Each row comes from the steps of one walk. Every step used is in the known rows, and no mark comes twice. Write the walk behind each row, first mark first.
In the rows, 128 means zero.
Known rows:
f -> m -> u -> p: [130 118 113 122  77 129 167  96 138 103 131 135 108 127 122 107 148 122
 135 164  93 102 112 165 107 125 130 159 144  94 126 103  97 134 159 129
 162 123 112 119 142 175 107 162 147 103 114 154 103 159 144 148 101 117
 121 110 151 138  91 140 141 133 123 169]
h -> u -> f -> a -> m -> r: [144 145 169 123  51 145 184 112 130 104 119 127 140 126 112  97 142 118
 137 101  88 114  89 153 110 155 110 150 141 104 111 135 116 125 136 147
 193 110  95 124 166 156  95 161 146 120 137 144 155 154 155 147  22 135
 150 109  81 120 187 133 142 144 129 171]
u -> m -> a -> f -> h: [132 138 134 119 123 130 188 127 124  90 121  92 150 146 121  75 162 150
 136 130 101 118 113 159 111 114 151 143 152 113 111 160 136 132 136 136
 125 101 108 101 174 179 113 140 151 118 142 119 116 134 148 147  97 193
 151 126  76  99 153 109 136  94 164 133]
u -> f -> a -> m: [137 150 167 120  82 105 175 115 136 102 127 120 143 132 111  84 142 124
 138 104 109 108  82 167 105 127 146 151 145 126 114 128 126 124 148 140
 176  99  90 121 178 173  98 162 146 106 140 144 140 153 148 144  67 134
 139 116  85 122 182 126 136 115 115 172]
m -> f: [131 117 134 120  91 117 175 122 156  91 119 103 125 141 129  84 153 161
 129 151 133 133  84 165 127 134  90 129 145 134 121 132 116 134 147 153
 138 119  95 117 183 127 111 130 154  99 127 117 126 140 149 141 124 183
 140 113 106 133 137 125 135 111 131 181]
f -> h: [130 131 137 120 124 121 173 121 144  91 123 115 112 135 149  80 150 157
 127 123 106 130 102 164 109 127 116 140 163 103 115 128 112 120 138 128
 146 113 114 112 157 172 114 138 159 111 124 124 127 130 150 137 113 167
 136 121 104 108 157 112 155 119 181 171]
p -> r -> m: [151 138 138 117  90 132 134  94 168  98 107 121 131 137 118  99 142 128
 118 161  96 129 110 171 124 114 135 146 145 139 123 116  92 133 131 153
 140 128 104 111 166 170 124 132 144 102 126 128 108 147 140 147 128 143
 128 116 137  95 167 135 167 144 119 187]
p -> r -> u -> f -> h: [116 138 133 125 127  97 174 142 155  96 116 116 112 134 149  68 158 169
 121 151 102 108 101 149 118 111  77 139 159 104 131 155 103 137 131 161
 148 111 109 107 140 171 110 145 152 120 117 115 127 144 155 157 114 197
 149 127 177  96 128 117 158 148 164 176]
h -> u -> p -> r -> m: [160 138 116 130  71 150 130  89 157  97 112 142 127 134 107 121 142 113
 107 150  87 138 138 161 124 112 146 148 141 138 127 104  90 141 138 151
 144 136 109 110 146 176 125 138 145 107 111 127 101 153 145 151 111 130
 139 105 197 114 144 143 162 164 120 183]
p -> r -> u: [144 133 113 126 118 100 154 113 155 104 129 128 112 133 120  91 146 159
 122 163 107 111  95 174 124 121  70 145 147 115 133 134 105 130 132 152
 136 128 107 106 142 170 115 152 150 108 109 116 115 144 151 150 123 175
 127 121 173 107 139 134 186 160 125 196]
m -> u -> p -> r: [138 122 104 143  92  98 154  97 145 108 118 144 101 131 118 104 140 135
 115 171  78 110 118 163 124 107 132 151 140 110 131 109  95 138 146 136
 147 139 112 112 124 166 108 136 143 107 103 141  94 141 139 149  91 136
 133 106 183 125 118 138 165 142 122 175]
f -> a: [143 136 147 122  91 111 168 102 139  97 127 119 123 137 131  85 140 129
 132  99 103 123  80 178 108 147 155 142 145 123 113 116 124 120 157 124
 157 103  96 132 170 157 109 151 151 114 129 136 129 135 146 130 102 133
 130 120  92 134 160 121 152 115 128 175]
a -> f -> h -> u -> r: [128 149 122 125  71 127 171 124 139  83 113 121 131 137 128  97 149 144
 128 119  75 133 130 148 118 132 124 152 152  99 125 136 121 122 133 145
 149 118 115  97 140 174 110 133 148 142 120 106 125 126 153 128  47 167
 168 111 115 132 132 122 154 141 158 151]
a -> m -> r -> p: [149 143 140 118  61 143 158  97 141 125 147 142 132 127  82  90 128 136
 127 148  85 114  77 163 108 146   6 150 143  94 116 109 107 117 143 128
 159 131  98 105 145 158 104 164 149  93 121 145 132 145 155 140  67 131
 146 117 105 123 228 135 172 147 154 193]
a -> f -> u -> h: [139 130 137  94  89 108 171 141 166  89 122 113 136 139 133  93 146 156
 119 136  85  98 103 169 127 113 180 149 162 103 125 143 130 123 150 167
 126 120  98 114 161 181 119 136 150 118 104 118 140 150 144 130  86 219
 145 122  45 122 113 127 140 140 151 161]
u -> r: [124 137 122 122  71 114 152 102 159  91 120 128 118 138 129  94 137 142
 132 136  69 126 103 164 113 142 100 145 139 115 114 108 110 117 141 142
 145 119 112 116 153 160 113 137 139 119 118 117 110 131 146 125  64 120
 146 114 159 122 161 129 169 127 139 172]
m -> r -> p -> u -> h: [145 121 142 126  73 135 162 124 176 102 129 132 128 140 114  75 135 173
 107 158 105  95  81 152 117 143   4 137 144  93 134 129 115 116 142 148
 118 122 104 114 130 157 122 161 155 113 103 138 138 152 156 129  98 138
 138 129 158 103 194 137 176 159 175 179]
u -> m -> f -> a: [131 131 140 121  75 112 186 120 155  98 113  98 143 142 128  68 153 135
 136 134 112 120  86 166 111 133 146 139 137 130 119 137 118 140 161 150
 146  94  98 132 193 160 108 144 152 111 143 129 117 146 144 146 118 146
 131 117 119 141 163 121 114  96 127 156]
h -> u -> p -> r -> m -> a: [160 137 124 131  73 164 142  81 138  94 123 133 135 142  84 126 153 108
 116 116  94 128 121 162 122 129 154 138 130 150 124 119 103 145 131 146
 141 128 105 113 156 171 125 131 140 111 124 128  97 153 145 153 102 144
 142 102 201 109 165 148 164 143  98 163]
p -> u -> m -> a -> f: [145 127 126 131 108 127 178 122 128  86 120  95 163 148 117  84 159 119
 136 139 135 108 104 169 120 114 119 142 136 135 119 152 145 137 132 146
 115 103  95 104 176 153 113 162 152 118 138 123 117 146 150 135  78 174
 138 124  84 111 133 123 150 110 109 141]
a -> m -> f -> h -> u: [137 136 145 123  96 137 188 135 138  90 117 113 130 133 114  88 162 150
 131 111 142 132 108 150 119 130 120 139 157 115 131 145 114 131 132 136
 159 121 108  98 162 168 108 137 162 118 131 117 136 143 157 151  87 203
 143 105  98 130 159 128 128 132 156 173]
r -> u: [143 118 116 121 110 127 160 116 144  94 139 120 113 134 133  91 153 149
 131 149 117 114  89 169 118 132  60 138 150 107 120 127 118 123 133 140
 130 118 100 114 165 157 122 164 152 100 114 124 126 145 157 141 123 176
 121 122 134 116 127 129 180 149 136 195]
f -> h -> u -> p -> r -> m: [154 141 117 130  87 148 141  94 159  96 113 140 124 132 114 106 147 129
 109 143  89 140 140 154 119 106 161 151 149 122 131 117  87 137 136 145
 142 129 117 110 135 194 126 132 147 115 113 126 105 147 146 155 123 140
 138 110 193 110 144 138 153 159 149 173]
a -> m -> f -> h: [131 134 147 127 114 108 189 125 145  96 123 101 130 135 107  77 156 175
 139 137 140 126  96 157 113 111 104 146 156 112 124 149 114 123 139 135
 149 115 104 103 164 162 105 127 155  97 134 126 129 138 149 153 111 187
 140 115  90 120 177 123 124 105 170 174]
u -> p -> r -> m -> f -> h: [135 138 124 135 106 113 162 107 162  95 113 112 126 138 109  82 152 166
 119 167 119 138 120 149 121  90 126 148 144 124 132 132  93 143 144 152
 133 122 113 113 150 163 120 113 144  96 120 122 103 141 144 159 164 153
 148 116 189 118 155 134 123 121 166 173]
f -> m -> u -> p -> r: [134 133 111 128  84 104 158  99 154 114 117 142 109 126 110 105 143 126
 121 180  84  97 120 165 115 118 130 161 141 107 134 107  84 138 155 141
 168 133 114 109 121 189 102 145 143 112 107 146  96 154 137 158  89 121
 126 108 176 126 103 143 158 143 110 171]
r -> m -> a -> f -> h -> u: [151 145 142 118  95 165 174 120 123  80 116 107 144 142 115 103 164 127
 130 104 113 137 123 161 120 129 157 136 154 123 123 152 129 136 121 139
 130 113 102  98 169 169 125 136 152 125 138 115 135 142 155 142 101 202
 151 118  91 113 136 122 141 135 138 149]
r -> p -> u: [146 124 122 131  90 126 152 112 147 104 135 136 123 137 129  89 138 126
 115 145 144 110  75 168 112 134  15 139 140 115 132  99 122 121 142 124
 134 120  96 102 138 153 119 174 165 104 113 133 126 145 157 127 109 149
 134 124 157 124 158 131 187 155 135 196]
h -> u: [142 124 132 114  80 157 159 119 146  85 122 129 120 136 147 108 151 113
 118 110 113 134 108 170 120 151 126 130 155 125 119 115 114 130 138 135
 156 126 102 108 163 159 115 149 159 124 119 119 135 147 157 129  76 176
 138 103 103 124 129 124 169 148 123 176]

Write each row's walk:
[125 132 150 119 108 125 189 134 138 102 125 114 123 127 135  73 154 170
 140 139 108 105  95 144 110 122  30 149 154  80 119 160 109 124 122 154
 158 110 108 111 153 169 105 161 149 104 131 133 146 148 158 156  88 183
 146 125 132  95 164 127 148 146 182 177] | a -> m -> r -> u -> f -> h
[124 138 160  93  61 149 172 130 160  90 114 115 131 133 152  99 159  99
 126 133 118 107 101 160 118 155 116 140 153 123 127 118 102 140 153 160
 197 107  99 111 171 182 103 166 154 133 134 126 140 169 155 151  74 159
 150 108  99 125 106 126 142 147 111 161] | h -> u -> f -> m
[125 125 139 124 121 107 185 132 149  89 116  96 118 141 141  67 159 176
 130 137 128 133  93 158 121 121 100 133 156 112 125 143 113 131 145 141
 137 111 107 112 170 147 110 119 158 105 127 114 128 131 150 145 140 195
 144 120 105 125 147 114 130 106 178 174] | m -> f -> h
[140 133 125 133  68 144 139  97 168  82 112 120 135 141 129 104 142 125
 134 157 103 122 110 161 118 127  94 153 133 128 125 110 101 122 125 145
 120 115 108 121 158 161 129 153 140 110 127 131 106 143 144 130  97 112
 125 124 196 105 159 146 168 149 129 184] | p -> u -> r -> m
[143 136 148 124  70 126 166 103 153  92 115  97 140 141 110  82 148 135
 137 129 121 134  83 170 112 129 144 144 137 143 122 132 116 136 149 147
 142  99  89 136 195 143 119 132 146  95 145 131 124 147 143 144 146 146
 134 120 115 142 164 132 119 110 116 181] | r -> m -> f -> a
[116 145 116 114  36 123 155 100 153 117 128 143 114 134 109  87 138 124
 134 178  61  95  84 155 101 150  56 157 135  87 142  96  92 128 150 128
 161 124 109 102 136 179 106 155 141 117 123 142 105 148 143 138  62 117
 134 119 186 142 158 141 171 147 122 174] | f -> m -> u -> r -> p
[127 145 114 129  43 115 154 100 140 120 134 150 119 132  92  94 134 132
 134 172  73 100  88 153 102 132  49 160 134  87 138 102 103 123 133 121
 146 131 107  98 133 174 107 157 140 102 120 147 103 143 144 138  48 128
 135 117 180 137 176 139 170 146 127 181] | a -> m -> u -> r -> p
[133 137 122 119  54 148 155 110 150  85 115 137 120 137 135 108 143 127
 124 119  71 130 116 155 114 158 109 140 141 118 123 109 109 124 134 142
 160 125 113 111 149 164 113 146 146 133 118 115 115 136 152 124  42 134
 150 105 169 129 140 134 173 148 129 167] | h -> u -> r
[136 122 121 124  77 146 156 119 165 105 131 126 140 142 142  77 146 113
 118 171 126 103  97 158 106 128  46 141 139 114 130 110 111 131 146 136
 124 111 104 103 157 179 118 187 163 107 126 137 110 156 154 136  92 131
 124 124 165 112 157 124 166 142 144 171] | r -> p -> u -> m
[127 147 107 107  40 119 150 104 158 112 139 148 113 136 121 105 132 126
 127 137  63 110  83 161 103 146  89 152 139  94 129  86 103 121 154 139
 160 127 107 108 133 191 112 150 139 108 109 121 109 135 144 125  55 171
 152 118 169 147 165 135 179 153 136 182] | f -> u -> r -> p
[121 139 131 126  81 125 168 114 163  86 105  98 128 142 128  80 156 169
 137 156 102 140 109 145 118 116 109 145 145 116 127 140  98 132 131 152
 132 111 115 116 171 160 122 114 141 105 137 117 108 131 143 146 142 158
 142 122 165 121 166 131 126 113 173 169] | u -> r -> m -> f -> h
[141 132 142  97  82 114 178 134 152  87 126 108 139 145 115 104 152 158
 127 114  86  92  96 170 124 119 195 140 152 113 124 155 138 125 146 163
 124 115  96 119 164 185 118 129 142 119 115 116 132 148 144 132  80 234
 146 121  68 117 134 133 142 129 133 147] | m -> a -> f -> u -> h
[116 122 133 123 113 125 186 137 159  90 110  92 132 144 146  61 166 160
 131 159 117 128 106 151 113 116 109 136 154 114 123 148 106 138 146 152
 134 106 117 112 181 163 112 134 161 111 137 117 113 139 149 151 129 183
 137 118 124 114 153 112 113  98 183 156] | u -> m -> f -> h
[120 147 112 112  32 109 161 114 164 112 131 133 121 139 115  96 138 142
 127 152  83 113  80 156 112 140  65 148 134 100 136  98 103 130 157 153
 156 126 103 107 144 169 108 138 139 107 114 115 106 137 144 135  76 189
 155 118 167 164 155 140 162 148 135 177] | m -> f -> u -> r -> p
[154 148 120 128  91 134 146 102 150  93 112 133 140 133 104 105 146 129
 112 154  90 137 149 156 123  93 160 157 148 123 134 129 103 137 136 150
 136 129 107  96 135 186 122 133 146 114 114 118 109 145 147 149 121 154
 155 115 149 114 130 134 146 154 143 167] | a -> f -> h -> u -> p -> r -> m
[135 132 105 128  87  89 162 108 157 103 122 134 113 131 116 112 141 144
 116 155 107 116 111 164 126 101 154 153 140 118 132 113  95 141 160 159
 163 135 108 112 134 171 103 125 144  99  99 114 101 143 140 152 100 191
 152 107 172 147 122 143 146 144 121 176] | m -> f -> u -> p -> r
[137 147 132 142 101 123 171 111 134  82 114  97 149 146 111  92 152 155
 141 127 121 119 115 152 115 111 118 153 139 116 124 153 133 121 119 140
 111 104 106 104 149 162 123 136 139 119 139 118 116 131 145 134  94 162
 151 134 137 104 153 134 150 122 148 148] | p -> u -> r -> m -> a -> f -> h
[138 120 134 118  91 155 168 111 141  94 121 105 139 149 125  92 159 118
 134 124  99 110  99 167 113 138 140 131 137 135 106 132 119 139 138 140
 135 107 107 119 193 170 114 153 150 113 144 129 103 146 146 144  86 155
 125 110 129 101 175 124 155 101 123 143] | u -> m -> a
[147 120 111 128  77 153 153 101 137  88 134 145 115 133 124 118 146 114
 112 117 101 134 124 163 115 137 136 141 144 120 116  96 113 131 150 132
 151 128 109 114 148 167 118 157 154 115 104 129 117 148 156 135  80 139
 149  99 154 135 116 131 159 149 137 172] | h -> u -> p
[130 124 123  96  85 145 166 123 157  96 117 117 128 137 172  95 155 107
 132 139  88 104 108 167 108 128 187 148 152 107 109 116 103 134 149 152
 154 114 112 118 178 202 112 162 154 112 127 125 111 151 144 141  75 195
 122 114 103 119 135 123 145 134 135 160] | f -> u -> m
[127 140 163 118  81 107 174 119 147  94 116 114 126 140 146  77 144 125
 130 106  93 115  78 170 110 138 150 137 146 127 115 125 128 132 154 149
 170  93  89 134 176 155 107 152 149 118 135 132 137 148 150 138  95 148
 146 119 104 133 141 117 135 116 122 166] | u -> f -> a
[115 129 154 124 106 111 189 138 134  97 109 114 116 133 156  71 158 143
 138 140 107 101 102 152 110 115 126 145 162  89 127 146 111 135 125 138
 157 113 108 108 155 171 104 146 154 113 134 144 133 149 150 152  76 191
 136 116 104 104 130 118 128 124 160 167] | a -> m -> u -> f -> h
[129 124 149  99  79 113 180 135 162  95 109 107 134 138 123  82 153 152
 129 183  93  82 105 166 123 125 140 152 159  94 138 153 117 127 144 158
 135 116 105 113 156 173 114 142 148 122 121 139 132 163 140 144  95 163
 124 121  66 117 113 135 135 130 137 154] | a -> f -> m -> u -> h
[124 114 114 122  92 124 178 130 163  94 118  96 138 143 132  72 167 155
 135 181 129 115  92 156 123 115  69 137 143 122 125 153 110 144 138 166
 121 111 105 118 193 157 116 157 155  99 132 118 112 154 152 155 131 184
 126 117 151 127 137 128 129 124 135 174] | r -> u -> m -> f
[136 125 131 102  68 136 164 118 163  88 116 107 130 137 143 107 156 124
 136 145 125 121  96 170 128 116 166 145 147 127 124 126 100 140 143 162
 142 121  99 123 187 164 122 130 144  91 128 115 121 151 141 147 132 225
 127 117 103 139 124 139 127 137 124 186] | r -> m -> f -> u
[139 114 130 111 105 118 162 130 170  90 132 117 118 141 125  79 154 184
 117 148  98 100  97 165 121 128  81 138 156 105 126 150 120 120 134 158
 107 116 107 123 160 180 130 151 151 109 107 124 130 155 152 137 130 162
 123 122 147  98 152 136 163 148 168 184] | r -> u -> h
[158 137 127 134  86 140 137  73 143  99 126 125 133 141  81 116 146 126
 122 133  90 122 114 168 118 113 154 143 131 153 117 119 102 140 137 144
 131 124 103 119 159 167 122 131 134  96 126 135  91 146 139 155 122 133
 136 112 194 100 173 147 166 126 106 167] | u -> p -> r -> m -> a
